What can hang from each mark
J_499: J_195 J_958
J_958: J_472
J_450: J_472
J_836: J_472
J_190: J_472 J_499
J_195: J_472 J_499
J_472: J_190 J_195 J_450 J_586 J_833 J_836
J_833: J_472

Every row comes from one small tree of marks. Brackets hold a mark, then the marks that hang from it, in the order of their numbers. Every link used is in the known rows. Which tree was each row made from?
Known rows
[J_195 [J_472 J_836]]: [-0.03  1.44  1.87  1.39  0.76  1.23  0.08 -1.07  0.99 -0.80  1.00 -0.77
 -1.12 -0.74  1.00 -0.20  0.02  1.34  0.65  1.53 -1.10  0.10]
[J_472 J_190 J_450 J_586 J_836]: [ 1.72 -3.70  1.51 -0.20  0.73 -0.62  1.17 -1.27 -2.62  0.81  2.14 -1.02
  0.03 -0.24  1.03  1.04  0.29 -1.74  1.78 -1.35 -0.06  0.15]
[J_958 [J_472 J_836]]: [-0.10 -1.05  2.61  1.23  1.89  2.31 -0.32 -0.89  0.51 -1.05 -0.24 -1.46
 -1.22 -0.58 -0.14 -0.23  0.28  0.81  1.99  0.62 -0.50 -0.06]
[J_190 J_472 [J_499 J_195]]: [-1.30  3.38 -2.94 -0.15  0.58 -1.26 -3.07 -0.87  0.56  6.37  0.64  1.02
  0.36  0.70  0.66 -0.96 -1.13  0.59 -1.04 -0.17 -0.65 -0.14]
[J_836 [J_472 J_195 J_586]]: [ 1.40 -4.91  0.56  1.38 -0.28 -1.29  1.68 -1.51  1.59  3.61  0.69 -1.74
 -0.75  0.12  1.28  0.67  0.82 -2.55  1.25 -0.55 -0.25 -0.19]
[J_195 J_472]: [-0.34  1.41  1.24  1.30 -0.20  0.73  0.74 -0.34  1.34  0.81  0.36  0.47
 -0.84 -0.50  0.39 -0.42  0.18  0.63 -1.26  1.32 -0.59  0.01]
[J_836 J_472]: [ 0.50 -4.00  0.57  1.61 -0.51 -0.99  0.80 -0.72  2.04 -0.05  0.49 -1.30
 -0.83  0.14 -0.22  0.49  0.93 -0.36 -0.16  0.51  0.76 -0.04]
[J_836 [J_472 J_586 J_833]]: [ 1.46 -4.17  1.86  2.75 -0.42 -1.88  3.24 -1.96  0.49  2.96  1.11 -1.43
 -1.44  0.67  1.42  1.25  2.34 -3.40  1.57 -0.31  1.12 -0.12]
[J_836 [J_472 [J_195 [J_499 J_958]] J_450 J_833]]: [ 0.12  0.80 -1.61  2.58 -1.60 -8.07  1.64 -0.91 -0.29  6.32  2.88 -1.41
 -0.64  0.91 -0.58  0.33  2.50 -2.99  0.20  0.40  3.15 -0.58]
[J_499 [J_195 J_472]]: [-0.93  2.74 -0.40  0.44  0.09  0.69 -1.25  0.11  0.95  3.81  0.56  0.43
 -0.28 -0.10  1.11 -1.52 -0.94  0.07 -0.55 -0.10 -0.50  0.24]
[J_958 J_472]: [-0.42 -1.16  1.93  1.21  0.90  1.79  0.41 -0.16  0.86  0.53 -0.97 -0.16
 -0.96 -0.31 -0.78 -0.41  0.43  0.18  0.12  0.42 -0.02 -0.13]
[J_450 [J_472 J_586]]: [ 1.16 -1.09  1.56  1.27  0.25  1.66 -0.34 -0.98 -0.22  0.61  2.12 -1.93
 -0.90  0.08  1.31 -0.11 -0.36 -1.05 -0.16 -2.05 -0.86 -0.26]
[J_958 [J_472 [J_190 J_499] J_195 J_833]]: [-0.08 -1.65 -0.48  1.29  0.82 -2.79 -0.41 -1.09 -0.53  5.10 -1.70  1.51
 -0.29  0.31  0.22 -1.34  1.26 -1.76  1.09  1.01  0.17 -0.70]
[J_499 [J_195 [J_472 J_190 J_450 J_833 J_836]] J_958]: [-0.77  5.87 -0.57  1.95 -0.01 -3.97 -0.77 -0.29 -1.29  4.86  4.50  0.40
 -0.26  0.04  0.38 -2.07  0.31 -0.66  1.35 -0.11  1.38  0.21]
[J_958 [J_472 J_190 J_450 J_833]]: [ 0.31 -1.79  2.80  1.90  0.10 -1.83  2.68 -0.09 -1.44  2.76 -0.14  2.00
 -1.06 -0.24 -0.68  0.00  2.42 -1.23  0.03  0.64  2.38 -0.13]
[J_472 J_450 J_586 J_833 J_836]: [ 1.55 -0.30  2.73  1.34  0.72 -2.14  3.65 -1.78 -3.59  2.41  2.64 -0.63
 -1.25  0.19  2.00  1.87  2.25 -2.18  2.84 -0.98  1.74  0.32]
[J_836 [J_472 [J_190 [J_499 J_195]] J_833]]: [ 0.20 -4.04 -2.41  1.46 -0.35 -4.63 -1.31 -1.40  0.25  4.72  0.29 -0.05
  0.00  1.30  0.66 -0.94  0.98 -2.52  0.52  0.03  1.34 -0.32]
[J_195 [J_472 J_190 J_450 J_586 J_833] [J_499 J_958]]: [-0.04  3.26 -0.91  2.51 -1.19 -5.39  1.32 -1.51 -1.72  7.20  3.49 -1.16
 -0.10  0.88 -0.02 -0.38  1.17 -4.87 -0.72 -0.21  0.73 -0.74]
[J_450 [J_472 J_190 [J_195 J_499] J_586 J_833 J_836]]: [ 1.90 -0.58  0.14  1.45  0.55 -2.30 -1.75 -2.28 -1.68  4.34  1.71 -3.00
 -0.36  0.35  2.87 -0.60  0.20 -3.90  2.85 -1.42 -1.26 -1.10]
[J_958 [J_472 J_833]]: [-0.20  0.08  2.70  2.23  0.70  0.09  1.91 -0.55 -0.07  1.97 -0.79  0.71
 -1.45 -0.05 -0.03 -0.23  1.95 -0.85  1.06  0.85  1.12 -0.22]
[J_836 [J_472 [J_195 J_499] J_450 J_586 J_833]]: [ 1.41 -3.29  0.04  2.09 -1.11 -5.90  3.25 -1.93 -1.00  7.54  1.54 -1.73
 -1.02  0.91  1.33  1.67  2.67 -4.83  0.75 -0.56  2.25 -0.53]
[J_450 [J_472 J_190 J_195 J_586 J_833 J_836]]: [ 2.24 -0.99  1.90  1.78  0.72 -0.85 -0.34 -1.88 -1.42  2.51  2.09 -1.35
 -0.87 -0.28  3.05 -0.64  0.63 -2.30  3.26 -1.33 -0.89 -0.61]
[J_833 [J_472 J_190 J_195 J_450 J_586]]: [ 1.85 -0.06  1.84  0.25 -0.52 -1.79  0.71 -0.97 -1.24  1.94  1.62  0.29
 -0.45 -0.22  1.84  0.04  0.71 -3.24  0.98 -1.33  0.78 -0.08]

Write each row's tree
[-0.46  2.91 -3.13  0.51  0.57 -6.63 -2.20 -1.03 -3.76  4.67  3.85  0.23
  0.62  1.16  0.06 -1.40  0.44 -1.28  1.98 -0.95  2.11  0.03]
[J_472 [J_190 [J_499 J_195 J_958]] J_450 J_833 J_836]
[ 0.11  0.28 -0.48  0.67  0.25 -1.98  1.13 -1.71 -1.08  5.76  2.09  0.93
 -0.40  0.53  0.47  1.43  0.54 -0.60 -1.82 -0.47  0.25 -0.03]
[J_190 [J_472 J_450 J_586] J_499]
[-0.55  3.45 -0.92  1.63  0.09 -2.91  0.18 -1.61 -0.11  4.92  0.56  1.87
 -0.57  0.65  0.71  0.28  1.35 -0.05 -0.66  1.39  0.47 -0.37]
[J_190 [J_472 J_833] J_499]
[ 0.39  3.67 -1.74  1.26 -0.85 -6.90  1.92 -1.21 -3.24  8.68  3.20 -1.15
  0.09  1.11  0.64  0.41  1.60 -5.10  1.33 -1.51  1.77 -0.60]
[J_472 [J_195 [J_499 J_958]] J_450 J_586 J_833]
[-0.01  2.94  1.49  2.70  0.23 -3.36  2.87 -0.69 -1.50  6.14  3.03  0.13
 -1.09  0.17 -0.48 -0.43  1.98 -2.59  1.61 -0.84  1.74 -0.16]
[J_499 [J_958 [J_472 J_195 J_450 J_586 J_833]]]
[ 1.11 -0.03 -0.16 -0.26  1.10 -1.77 -2.75 -2.21 -2.54  1.55  2.79 -1.54
 -0.23  0.79  2.27 -0.47 -0.55 -2.65  1.98 -2.25  0.40  0.14]
[J_833 [J_472 [J_190 [J_499 J_195]] J_450 J_586 J_836]]
[-0.02  1.04 -2.19  2.61 -1.18 -6.53  0.08 -1.28  1.07  5.63  1.74 -2.27
 -0.40  1.00 -0.14 -0.44  1.68 -3.32  1.25  0.62  1.46 -0.85]
[J_836 [J_472 [J_195 [J_499 J_958]] J_833]]
[ 0.30  3.61 -2.15  1.88 -0.89 -4.97 -2.72 -0.58 -0.64  4.70  2.36 -1.45
  0.29  0.58  0.30 -2.14  0.15 -2.78  0.43 -0.67  0.13 -1.25]
[J_450 [J_472 J_190 [J_195 [J_499 J_958]] J_833]]
[ 0.80 -3.36  0.67  1.38  0.67 -3.57  2.04 -1.62 -2.47  7.31  0.00  1.46
 -0.65  0.46  0.70 -0.05  1.96 -3.35  0.87 -0.45  1.10 -0.43]
[J_958 [J_472 [J_190 J_499] J_195 J_450 J_586 J_833]]
[ 1.64 -2.24  0.41  1.75  1.18 -1.38 -1.72 -2.67 -2.16  1.44  2.35 -1.98
 -0.68  0.75  2.33 -0.49  0.31 -2.10  2.03 -1.43 -0.80 -0.63]
[J_450 [J_472 [J_190 J_499] J_586 J_833 J_836]]
[-0.52  3.86  1.11  2.23  1.49 -1.97  0.41 -1.01 -2.26  5.89  4.25 -1.42
 -1.04  0.52  0.29 -1.09  0.75 -2.28  3.33 -2.11  1.57  0.23]
[J_499 J_195 [J_958 [J_472 J_450 J_586 J_833 J_836]]]
[-0.51  6.37 -1.22  0.95  0.01 -4.17 -0.88 -0.90 -0.19  5.61  3.49 -1.07
 -0.08 -0.30 -0.31  0.21  0.15  0.21  0.45  0.71  0.28 -0.49]
[J_190 [J_472 [J_195 [J_499 J_958]] J_450 J_836]]
[ 0.17  4.64 -1.56  0.46 -1.20 -5.37 -2.33 -0.39 -0.83  2.61  2.71 -1.04
  0.40  0.40 -0.29 -1.22  0.08 -3.00  0.03 -0.55  1.37 -0.67]
[J_833 [J_472 J_190 [J_195 [J_499 J_958]] J_450]]
[ 1.30 -0.78  0.66  0.62  0.67 -0.07 -2.77 -0.62  0.10 -0.41  1.42 -1.27
 -0.25 -0.79  1.35 -1.42 -0.76  0.85  1.52 -0.42 -1.26 -0.51]
[J_450 [J_472 J_190 J_195 J_836]]
[ 0.94 -3.69  1.95  1.75  1.72 -1.99  1.45 -2.42 -3.01  3.64  0.95 -0.38
 -1.08  0.49  0.72  0.51  1.84 -2.48  2.07 -0.40  0.94 -0.22]
[J_958 [J_472 [J_190 J_499] J_450 J_586 J_833 J_836]]
[ 0.99 -0.91 -0.01  0.56 -0.29 -0.53 -2.07  0.08  0.50  1.25  0.77  0.01
  0.01 -0.55  0.74 -1.59 -0.63  0.10 -0.38 -0.64 -0.75 -0.60]
[J_450 [J_472 J_190 J_195]]
[ 0.70  1.87  0.98  0.79  0.13  0.39  1.29 -1.15  1.11  5.83  0.74  0.72
 -0.42 -0.57  1.73  0.59  0.16 -1.22  0.56 -0.06 -1.57 -0.26]
[J_190 [J_472 J_195 J_586]]
[ 1.05  2.87  2.23  1.81 -0.51 -2.82  4.38 -1.13 -1.18  8.02  1.94  2.42
 -1.19 -0.40  1.93  1.51  2.45 -1.95  0.46  0.12  1.29 -0.05]
[J_190 [J_472 J_195 J_450 J_586 J_833]]
[-0.46  2.72  0.08  2.31  0.16 -3.00  0.00 -0.19  0.20  4.13  1.17  0.62
 -0.21 -0.07 -1.09 -2.11  1.06 -1.75  1.86  0.51  0.46 -0.59]
[J_499 [J_958 [J_472 J_190 J_195 J_833]]]
[-0.76  0.59 -2.45  0.04  0.81 -0.56 -2.20 -1.45 -0.33  5.82  0.81 -0.50
  0.11  1.02  1.56 -1.19 -1.35 -1.48 -0.59 -1.11 -1.30  0.02]
[J_190 [J_499 [J_195 [J_472 J_586]]]]
